Every row comes from one small tree of marks. The marks that hang from a mark follow it in brackets, in alphabetical order. Every link used is in the known rows. Which tree was each row made from?
(in the rows, 128 means zero)
Known rows:
barek{gule}: [ 77  86  48 137 132 139 163 164 156 164  80 119 158 101 121 162  86 101
 157 129 147 152 107  93 148 153 156 175 118 126  99  93 166 119 167 164
  83]
zadum{tudisa{luruza}}: [102 140 140 126 125 156 132 155 149 140  84  84 142  89 119 106 147 132
 131 135 129 105 121 105  99 109 130 170 144 159 137 114 174 116 121 145
 144]
tudisa{korak luruza}: [ 77  92 141 115 136 156 131 151 151 133 124 105 136 131 134  68 117 137
 126 116 125 116 113 125 109 104 127 144 147 165 136 141 160  98 110 181
 121]
tudisa{korak}: [ 79  71 126 124 126 140 147 161 144 126 132 122 145 149 135  94 106 119
 141 120 136 135 102 135 112 124 133 148 142 133 129 137 138  98 150 167
  89]
poki{korak voko}: [116 102 126 119 121 128 168 209 108 129  90 105 110 143 149 111  81 123
  88 109 154 121 167 120 154 134 161 131 134 115 109 110 157  99 172 113
 120]
tudisa{korak{poki{voko}} luruza zadum}: [130 151 160 105  88 128  86 108 130 152 153 118 100 147 133  91 107 154
 124 126 156 110 148 137  88 107 107  94 140 138 152 133 130 155  81 144
 127]
danut{tudisa{korak}}: [ 67  85 141 127 135 184 142 132 154 132 161 134 157 172 126  80 117 118
 150 117 129 157 103 137 116 111 108 159 129 182 150 161 119  97 141 165
  81]
poki{korak{zadum} voko}: [129 123 138 113 126 120 175 174 106 111 101 137 108 152 139 141 119 121
 106 121 140 117 143 126 174 135 149 103 125 111 117 116 138 117 174 107
 152]
korak{poki{voko} zadum{tudisa}}: [179 173 135 104  81  93 106 108 109 132  98 150  93 105 125 176 166 123
 130 142 157 128 118 129 122 142 127 116 124  80 122  96 128 188 120  81
 133]
muga{luruza{tudisa}}: [115 104 102 165 202 148 156 144 138 106 107 113 205  60 146 113 109 103
 162 128  72 125  95  90 130 178 144 169 119 107 138 106 151  87 152 121
 113]
voko{poki{korak} viri}: [141  81  98 124 126 102 139 204 101 143  91  96 105 121 152 154 100 139
  79 111 152 135 210 154 163 153 181 137 150  92  59 109 122  70 181 105
 129]
viri{voko{poki}}: [156  67  67 145 121  77  98 176 105 142 113  91 118 104 156 183 103 109
 118 110 148 162 165 183 156 167 169 171 151  66  61  75 111  82 172 114
  99]
danut{gule korak{poki zadum{tudisa{luruza}}}}: [ 95 169 113 129 112 106  95  64 162 134 107 148 103 116  74  84 163 143
 121 158 125 134 100 114 106  75  97 127 128 161 139 163 125 195 102 140
 159]
korak{zadum{tudisa}}: [119 135 134 130 124 131 152 128 143 116 100 135 148 109 112 168 172 112
 165 150 124 122  89 119 122 125 124 144 129 122 135 119 132 134 163 127
 148]
luruza{muga tudisa{korak{poki{voko}} zadum}}: [169 163 157 162 152 128 107  92 127 135 196 121 158 154 126 131  93 129
 163 133 102 105 127 126 105 129 104 104 114 131 159 128 100 136  97 120
  94]
litav{korak{poki{voko}}}: [147 120 117 117  83  95 105 144  89 133 110 140 100 127 167 181 130 106
  91 107 169 160 150 142 122 155 153 114 122  77 112 119 131 130 104 103
 106]
danut{gule korak tudisa{zadum} vadaf}: [ 22  96 109 162 147 158 163  73 169 149 160 140 163 186 100  39  39 124
 173 144 112 194  83 107 119 103  42 164 118 179 169 178  95 139 215 155
 132]
luruza{muga tudisa{korak zadum}}: [106 127 159 192 194 164 156 115 159 120 198 106 211 159 119 120  97 118
 199 140  69  99  96 114 102 115 101 131 119 172 174 153 105  83 139 164
 111]
korak{poki}: [141  94 108  95 115 109 111 161 129 136 100 152 130  98 144 135 131  93
  90 124 148 131 135 125 102 146 142 167 134  73 118 108 173 147 131 138
  72]
danut{korak{zadum{tudisa}} vadaf}: [116 122 169 132 147 128 161  62 163 124 101 147 122 150  99 102 140 130
 188 137  93 161  58 109 108  99  67 141 158 140 129 147 122 154 193 138
 166]
muga{luruza{tudisa{korak{poki{voko}} zadum}}}: [148 160 145 159 148 130 108  82 118 123 173 125 165 115 139 103 100 139
 183 131 102 125 120 110  95 153 112  92 126 119 161 134  90 140 111 105
 113]
voko{poki{korak{zadum{tudisa{luruza}}}} viri}: [155 165 146 123 125 120 127 145 113 128  88  92  95 106 119 162 174 175
 105 133 132 106 192 140 155 118 150 105 154 153  89 128 113 105 137 101
 210]
poki{korak voko{viri}}: [138 104 112 111 114 114 163 208  92 137  68 105  80 121 146 124  77 135
  76 109 153 126 195 136 174 161 180 125 111  77  68  97 143  90 169  90
 135]
viri{voko{poki{korak{zadum{tudisa{luruza}}}}}}: [161 166 143 143 133 107 112 147 114 115 123  80 104 122 117 171 179 157
 115 123 129 116 183 153 154  94 141 119 176 168  95 127 102  98 143 117
 198]
muga{luruza}: [117  70  72 163 159 160 159 170 129 116  92 111 165  56 146 117 104  91
 138 116 103 117  96 103 138 162 173 174 113  95 137  91 166  99 146 124
 114]
voko{poki{korak{zadum{tudisa}}} viri}: [157 143 133 135 118 102 142 158 107 125  94 108 104 123 123 193 166 158
 121 138 141 127 184 148 162 136 158 107 149 116  77 123  89 102 179  87
 178]
litav{korak{poki}}: [127 104 122 117 108 111 112 153 111 124 118 156 138 120 157 177 160  93
  96 113 149 153 137 130 101 133 146 135 133  95 126 144 144 123 112 141
  97]
poki{korak{zadum{tudisa{luruza}}} voko{viri}}: [151 186 157 113 117 132 153 149 104 127  69  95  70 109 114 131 151 174
 103 130 134  95 178 124 167 122 150  88 119 134  95 113 132 123 122  86
 220]
poki{voko}: [122  91  97 123 107 117 139 176 113 146  86 107 116 112 150 127  77 110
 115 120 155 138 128 134 149 165 158 152 115  77 104  78 155 113 160 107
 105]
litav{korak{poki{voko{viri}} zadum}}: [180 142 107 108  83  73 107 114  73 124  98 168  70 113 157 222 162 123
  94 119 155 164 156 164 161 184 159  77  89  32  78 109 101 142 104  76
 156]

Write each row's tree:
[ 53 128 100 105 113 153  93 105 150 134 172 141 135 147 112  40 107 136
  91 131 152 151 121 120 114 102 101 157 119 199 168 179 137 156  77 167
  88] | danut{gule tudisa{korak{poki} luruza}}
[135 111 145  90 112 109 116 111 137 112 150 185 124 147 127 139 168 112
 127 130 137 135  98 139 111 120 115 115 139 111 137 145 127 159 118 154
  99] | tudisa{korak{poki zadum}}
[196 133  96  83  90  73 105 126  86 140  79 167  63  88 145 186 133 119
  91 129 155 138 154 159 163 195 156 106  90  14  70  71 130 167 122  75
 130] | korak{poki{voko{viri}} zadum}
[152 166 140 120 107 114 169 163  96 121  73 115  76 129 120 161 138 153
 120 134 144 117 168 133 172 144 155  94 114 101  87 108 105 121 162  74
 189] | poki{korak{zadum{tudisa}} voko{viri}}
[164 149 139 150 117 156  96 107 128 151 172 104 110 134 122 105  97 137
 127 118 122  75 137 131 108  95 124 103 113 152 166 115 143 149  51 138
 128] | tudisa{korak{poki{voko}} luruza{muga} zadum}
[154 165 160 114 114  86  94  96 110 148 150 135 117 146 138 131  99 159
 151 139 133 146 166 151 103 170 103  86 117  80 103 130  73 133 122 102
 115] | luruza{tudisa{korak{poki{voko{viri}}} zadum}}
[186 113  85  86  83  79  99 157  88 158  68 139  62  80 155 155  99 121
  76 116 167 141 178 155 145 196 169 136 101  14  62  65 147 147 120  81
  99] | korak{poki{voko{viri}}}
[ 43 153 119 126 107 164  98  86 162 143 197 140 157 167 106  50 103 143
 128 148 145 139 125 119  94  87  74 131 116 209 196 196 109 160  95 172
 113] | danut{gule tudisa{korak{poki} luruza zadum}}
[ 91 104  79 128 116  82 111  93 150 126 116 185 113 135 101 103 124 105
 108 146 131 158  96 133 132 118 112 134 112 102 119 150 118 178 148 139
 110] | danut{gule korak{poki zadum}}
[ 55 126 120 113 114 137 130  72 149 135 212 165 162 190 118  68  65 129
 148 148 148 184  94 106  98 115  44 146 131 177 197 187  97 181 160 160
  97] | danut{gule tudisa{korak{poki} zadum} vadaf}
[109 138 166 110 113 143  98 115 156 144 160 134 138 142 124  88 141 139
 131 131 137 102 134 125  63  86  97 116 150 158 165 162 139 148  88 179
 119] | tudisa{korak{poki} luruza zadum}
[187 148 129 128 128 139 101  91 121 122 160 137  90 126 121 121 135 131
 105 112 112  87 108 137 145 112 138  96 105 136 148 103 153 164  39 125
 135] | tudisa{korak{poki{voko} zadum} luruza{muga}}
[126 146 153 163 174 143 118  89 145 111 182 139 202 110 129 104 129 128
 188 141  80 117 107  97  74 136  99 115 135 138 175 160 101 130 118 142
 105] | muga{luruza{tudisa{korak{poki} zadum}}}
[ 61 125  82 173 166 198 149  85 159 110 195 128 161 153  94  71 106 124
 137 137  89 117  68 119 177  92 113 140  75 223 193 162 129 127  82 161
 143] | danut{gule tudisa{korak{zadum} luruza{muga}}}
[165 152 132  99  62  93  92 123 102 154 105 117  59 119 126 133 125 160
 121 126 165 142 158 153 111 150 145 110 124  87  85 107  99 156  99  88
 111] | zadum{tudisa{korak{poki{voko{viri}}}}}
[139 125 132 116 112 105 120 118 112 107 133 188 135 130 149 203 196  92
 112 128 139 150 115 135 120 137 132 108 124  90 135 149 126 140 114 135
 132] | litav{korak{poki zadum}}
[199 177 115  97  75  80 101 109  93 143  75 148  60  87 124 195 160 141
 119 142 155 133 147 148 140 173 143 106 102  39  80  76 112 181 118  60
 149] | korak{poki{voko{viri}} zadum{tudisa}}
[ 96 102 126 167 195 157 153 122 145 100 146 110 202 103 138  81 110 125
 183 125  71 133  82  97 116 154 132 144 131 146 147 143 121  82 136 142
 109] | muga{luruza{tudisa{korak}}}
[213 194 127 137 119 139 100  91 118 135 117 118  92  81 108 163 165 127
 116 130 117  76 114 117 137 111 139 123 102 130 149  79 165 185  48  93
 159] | korak{poki{voko} zadum{tudisa{luruza{muga}}}}
[ 89 105 148  99 166 184 149 112 152 133 120 122 150 125 140  58  98 125
 121 110 111 155 102  99 123 123  76 193 138 172 159 132 186 124 145 155
 129] | danut{tudisa{luruza} vadaf}
[149  81  99 143 133  90 125 209 101 129 121  87 115 136 150 167 104 121
  90 101 145 143 202 166 162 135 171 150 170 109  68 110 110  66 188 119
 114] | viri{voko{poki{korak}}}
[175 128 120  86  82  81 100 105  96 131 119 166  57 133 139 152 134 142
 111 124 155 146 139 168 150 168 142  81 107  48  81 105 100 163 106  98
 124] | tudisa{korak{poki{voko{viri}} zadum}}
[ 74  79 155 106 150 176 160 104 149 124 167 140 154 183 136  61  87 126
 156 111 119 181  80 118 114 124  68 168 149 181 157 160 133 120 168 167
  96] | danut{tudisa{korak} vadaf}
[149 147 162 165 176 142 115  96 153 124 208 136 195 148 119 132 122 111
 169 139  82  97 115 115  81 111  93 123 125 154 174 154 111 123 104 157
  84] | luruza{muga tudisa{korak{poki} zadum}}
[175 148 133  78  91  96  86  94 102 135 113 150  49 116 137 120 144 161
  95 121 145 124 148 157 143 147 136  78 107  81  90 109 126 161  67 108
 153] | tudisa{korak{poki{voko{viri}} zadum} luruza}
[134 165 166 134 131 133 130 143 129 121 110  92 127 130 117 146 177 160
 116 134 137 101 161 123 135  86 132 116 175 189 128 143 129 112 138 122
 191] | voko{poki{korak{zadum{tudisa{luruza}}}}}
[126 111 132 154 169 179 148 113 152 109 160 122 144 130 112 111 142 120
 141 120  80  82  78 122 147  92 135 127 110 174 162 129 160 111  79 169
 151] | tudisa{korak{zadum} luruza{muga}}
[181 141 139 144 157 119 101 108 119 128 170 122 137 140 136 120  97 123
 127 115 106 118 123 128 123 143 130 126 114 122 132 115 128 135  84 115
  71] | luruza{muga tudisa{korak{poki{voko}}}}
[119 102 140 169 197 157 149 132 151 113 171 108 195 140 127 111 100 112
 164 123  72 114  91 115 121 128 126 154 121 161 144 136 131  78 125 158
  87] | luruza{muga tudisa{korak}}
[ 90 111 153 111 141 152 139 114 151 112 137 132 133 140 122  95 154 136
 140 128 113 116  88 129 126 105 114 117 138 162 144 150 144 120 108 172
 153] | tudisa{korak{zadum} luruza}
[ 15  84  81 142 122 162 145 138 153 128 169 130 162 174 118  59  72 120
 135 136 145 172  92 125 142 124 114 165 107 187 161 169 105 113 151 159
  82] | danut{gule tudisa{korak}}
[136 140 150 137 122 117 144 155 123 118 119 108 138 144 120 179 168 141
 134 139 143 123 154 130 141 108 137 117 173 160 117 141 105 111 183 108
 161] | voko{poki{korak{zadum{tudisa}}}}
[102 148 147 156 117 136 155 121 125 103 117 139 156 136 129 203 199 114
 167 140 124 148  92 123 121 121 129 113 130 140 143 154 102 113 143 132
 174] | litav{korak{zadum{tudisa}}}
[133  95 126 126 137 111 147 171 115 115 123 130 135 151 143 168 140 123
 108 126 142 128 159 141 161 128 149 117 163 126 106 132 119  99 187 120
 141] | voko{poki{korak{zadum}}}
[158 123 147 143 182 131 114 113 146 115 180 140 175 132 125 120 126 108
 135 122  86 111 111 117 100 126 117 147 127 142 146 138 139 123  90 153
  61] | luruza{muga tudisa{korak{poki}}}
[158 158 140 102 107 108 114 112 135 122 109 167 130 102 114 176 197 107
 135 151 141 120 108 119 101 126 115 139 137 100 136 123 139 179 128 120
 123] | korak{poki zadum{tudisa}}
[107 171 180 122 145 160 168 152 147 104 102 114 135 125 104 115 187 145
 120 136 115  86 134  94 126  74 122 121 152 193 152 156 159 120 131 144
 194] | poki{korak{zadum{tudisa{luruza}}}}
[171 162 144 176 161 164 141 140 132 117 132  79 139 118 106 162 168 146
 118 126 103  69 150 116 156  78 152 122 150 202 145 123 141 105 109 120
 193] | voko{poki{korak{zadum{tudisa{luruza{muga}}}}}}
